Every row comes from one small tree of marks. The marks that hang from a mark follow it in brackets, in alphabetical order. Every link used is in the known rows. Which tree was each row made from?
Known rows
nufar(gefi): [-10.3   3.4  31.7 -13.9 -12.3  20.3  12.1 -22.6  -5.8  14.8  12.1   1.3
   9.0  14.2 -16.9   7.7  47.7  -7.7  10.6]
zito(gefi(bila nufar vegat)): [  5.7 -13.8   7.4  12.3  -6.1   7.3   4.3   0.5  15.2  26.6   7.1 -13.8
  -5.3   4.0  -6.8   4.0  39.5  -5.4  15.9]
refe(gefi(bila vegat zito)): [  0.1   4.1  -5.9  -3.5 -12.1   6.8  16.4   5.4  -1.7 -10.5  19.2   9.6
   9.0  -1.6   4.4  25.7  41.7 -26.7   7.6]
logup(sugev(gefi(nufar)) vegat): [  0.6 -13.3  34.9 -31.1 -46.8   2.1 -11.8  27.0 -16.0 -34.1   3.4   8.1
  -5.8  -7.3  -0.3   0.2  45.9  -3.1   5.9]
logup(sugev vegat(gefi)): [ -5.9   2.3  27.5 -17.7 -43.9 -16.9   4.0  19.1 -29.0  25.2  24.4   9.2
   7.9  -5.1 -12.8   1.1  60.7  -3.9  -2.9]
zito(gefi): [-10.5   3.3  15.3   4.2  -4.1   4.0  12.2 -13.1   0.3  31.7  10.8  -2.1
   2.3  -2.4 -27.5   9.7  43.4  -6.0   4.9]
bila(gefi(vegat)): [  0.6  -7.3  -7.4 -37.4 -26.8   1.7  -1.8  13.2  -3.4   7.4  27.0   2.2
  13.1  10.2  -1.0   9.1  55.4  -6.8  -7.9]
vegat(gefi(nufar zito)): [-25.1 -22.4  40.2   4.8  -5.5  -4.8  -2.5   2.0   4.0   1.5   1.4   4.2
   0.2  -3.8  18.2  18.7  16.4   7.0  19.3]
logup(sugev): [ -2.2   5.7  11.5  -8.1 -41.0  10.3   2.1   7.4 -23.9   3.1  12.5  -8.0
   7.8  -5.8 -40.8   1.1  47.0 -25.4  -8.9]
vegat(gefi): [-15.3   5.3  22.5   0.0 -19.9 -12.5   7.2  -5.2  -9.6  14.1  30.8   2.2
  15.5   2.1  -6.2   3.6  48.1   7.2   8.5]
sugev(gefi): [ -3.0   5.5  18.7 -19.8 -25.2   4.1  -2.1   2.1  -6.8 -32.8  19.5   5.8
  10.1  -1.2  -7.0   3.8  51.3  -3.2   5.3]
gefi(bila nufar vegat zito): [  4.5 -27.8  18.4   3.0 -13.4  19.9  -1.8  11.6   3.9  -8.8  -6.8 -10.3
  -9.0  -3.5  15.9  16.6  18.0 -17.6  18.6]
sugev(gefi(nufar zito) logup): [-22.4 -19.4  40.9 -19.3 -27.6   4.5 -14.9   9.5   8.9 -26.7  -4.7   5.0
 -14.4 -18.5  19.3  22.9  22.6  12.4  10.7]
bila(gefi(nufar vegat zito)): [-10.8 -32.6  10.0 -31.6 -16.3   9.6 -11.3  18.6  12.3  -7.6  -2.2   1.2
  -0.2   3.4  25.7  24.8  26.5  -7.7   5.8]
gefi(bila): [ 10.2   8.9  19.6   2.7 -17.0   2.2   9.3  -5.0 -13.6  -0.7   8.7  -9.6
   3.4   1.2 -20.0  -6.0  41.0 -14.3  19.4]
refe(gefi(bila nufar vegat)): [  1.8  -3.4  -1.2   0.5 -21.5  -0.1   9.7   3.0   4.1 -12.5  25.6  -0.1
   8.7   3.3   5.1   8.3  36.4  -6.9  18.6]
sugev(gefi(zito) logup(vegat)): [-10.1  -8.8  42.6 -37.0 -35.1   0.9  -6.6  13.5  -9.8 -10.7   5.9  20.7
 -16.8 -23.0  23.8  27.0  47.2   9.2   2.5]
logup(sugev(gefi(bila zito)) vegat): [ 12.0  11.2  33.5 -27.2 -32.7  -1.9  -2.2  34.0 -20.3 -30.3 -12.4   8.9
 -12.2  -9.9  -7.4   8.1  51.0 -31.2  11.8]
zito(gefi(nufar)): [-15.2 -14.1  26.9   9.5  -0.2   5.6   3.5 -11.4  10.3  22.3   0.9  -8.3
  -4.9  -1.4 -13.6   8.7  26.0   2.4  15.4]
logup(sugev vegat): [  3.4  -3.2  24.3 -23.0 -46.3   7.2   3.2  16.2 -32.3   8.2  10.7   3.4
  -1.3 -11.0 -22.1   2.5  53.7 -18.4  -7.6]
sugev(logup): [-11.7  -2.6  23.9 -10.4 -39.7   4.3   2.5  -7.3 -13.1  20.1  21.5  -5.5
  -3.0 -15.1 -13.6   7.2  44.9   8.3  -2.3]

Write each row's tree
[ -4.7  -0.9  32.1  13.3 -11.0 -22.4   3.9   1.7   1.6   7.4   7.7  -7.5
   4.9   5.7   3.3  -9.2  30.5   9.8  34.0]	vegat(gefi(bila nufar))
[ 11.1   2.4  -1.7   9.1  -7.8   4.0  14.8   0.5   5.1  36.0  21.3  -9.8
   1.0   4.8 -17.6   5.9  55.7 -13.0   5.1]	zito(gefi(bila vegat))
[-12.4  -4.0  25.2   5.0   1.7  -2.7   8.9  -3.1   5.0 -26.0  -9.1   4.3
  -2.5  -2.1   5.5  18.8  12.5 -17.0  32.1]	refe(gefi(bila nufar zito))
[  7.0  -2.9  20.1 -11.9  -4.3  27.3  12.1  -4.9   0.9  14.2   2.9  -2.4
  -1.2  15.7  -0.1  19.5  45.5 -25.8  14.2]	nufar(gefi(bila vegat zito))
[ -7.4   7.2  30.6   8.1  -2.3 -15.8   8.4   5.0  -6.1   8.1   2.8  -1.0
   4.0   0.3   0.4   9.9  34.4  -9.5  24.1]	vegat(gefi(bila zito))
[ -3.5  -4.8   4.2 -27.9 -53.9   6.7  -7.1  11.2  -1.7  -5.7  41.4   4.3
   4.8 -10.8   4.5  13.0  65.4  14.9 -15.0]	sugev(gefi(vegat) logup)
[-19.0 -21.0  27.8 -29.0  -2.3   0.7  -9.7   6.3   7.8 -15.4 -18.4   0.9
  -6.1   2.0  15.2  18.9  14.1  -7.1  20.1]	bila(gefi(nufar zito))
[-11.0 -22.9  46.1  -8.9 -20.4 -13.8   1.8   7.1  -7.8  13.3  14.0  11.5
  -0.5  -5.1  25.1   5.8  33.6  20.7  20.2]	logup(vegat(gefi(nufar)))
[ -3.6  -0.6  35.4 -37.0 -47.0  -5.3  -2.5  11.1 -13.9  -4.5  23.4  15.6
  -9.7 -17.4  13.1  10.1  60.8  20.4   1.1]	sugev(gefi logup(vegat))
[ -7.8 -27.3   7.2   5.1 -11.4  15.7   1.3  -2.1  14.5  27.2  13.7  -9.9
  -1.3  -0.2  -2.5  14.6  36.3   0.5   2.7]	zito(gefi(nufar vegat))
[ -3.1   6.3  39.0  -6.1   4.7  18.3  14.1 -15.2  -1.5   8.0 -13.7  -2.5
  -4.4  14.9  -7.7  13.7  34.1 -24.5  28.1]	nufar(gefi(bila zito))
[ -7.5 -17.9  19.5 -20.4 -10.5  36.4   9.5 -11.0   0.2  15.1  12.7   5.0
   4.8  11.1   3.3  30.3  43.1 -18.5  -1.6]	nufar(gefi(vegat zito))
[ -1.7  -2.9  25.7  18.5   8.3  -4.1   8.0  -8.4  11.1  18.2 -10.7 -13.6
  -8.7   3.3 -18.2  -0.9  29.1  -2.6  31.7]	zito(gefi(bila nufar))
[  9.8  15.7  28.2  -7.8 -37.7 -25.4   9.4  23.4 -30.0  25.5  16.3   1.9
   2.7   0.1 -18.3 -10.0  62.7  -9.5  12.1]	logup(sugev vegat(gefi(bila)))
[  6.5   8.4  22.9  -8.5 -39.1  -4.4  -9.2  21.7  -5.9 -42.1  -4.0  -8.5
  -1.6   2.2 -25.7 -13.3  41.4 -15.0  18.0]	logup(sugev(gefi(bila nufar)))
[ -7.9 -40.8  19.0  -4.8 -16.6  30.2  -6.6   7.2   3.8  -7.4   1.2  -3.7
  -4.2  -8.8  20.2  26.4  18.0  -9.3   3.5]	gefi(nufar vegat zito)
[ -1.7  11.3  38.5 -10.2 -33.4 -32.0  10.5  10.6 -18.8  43.4  24.4   6.0
  -8.0 -12.1   9.3  -2.1  56.5  22.4  18.5]	sugev(logup(vegat(gefi(bila))))
[-12.0  -8.2  40.9  13.9  -0.1 -15.6   0.6   6.1   3.7   1.0  -7.8  -4.1
  -2.6   0.0  13.2   8.5  14.5   0.7  35.3]	vegat(gefi(bila nufar zito))
[ -9.2  15.1  13.6   0.4  -2.2  -3.0  17.4  -5.8  -4.1 -17.2   3.8   7.3
   5.2  -3.7  -7.6  20.0  29.4 -24.0  21.8]	refe(gefi(bila zito))
[-16.6  -1.6  29.8 -24.6 -32.6   3.1  -7.4   6.8  -1.8 -17.0   9.4   8.4
  -6.9 -18.2   7.3  24.5  43.6   3.3   0.9]	sugev(gefi(zito) logup)
[-12.5 -17.1  -2.0  -7.0 -24.9   9.9   4.8  -1.8   4.0 -12.2  33.0   6.8
  12.6  -1.3   9.8  17.9  37.0  -0.4   2.0]	refe(gefi(nufar vegat))
[ -1.9 -14.1   9.1 -23.3 -23.5  21.1  -4.9  15.7   2.4 -32.8  19.8   9.0
   5.2  -4.5  17.3  27.1  46.6 -13.4  -8.0]	sugev(gefi(vegat zito))
[  3.2  -0.7  38.5  -3.2 -36.2 -24.9   1.3  26.1 -17.6  16.2   3.9  -2.6
  -4.0  -0.2  -4.2 -11.4  45.0   0.4  24.3]	logup(sugev vegat(gefi(bila nufar)))
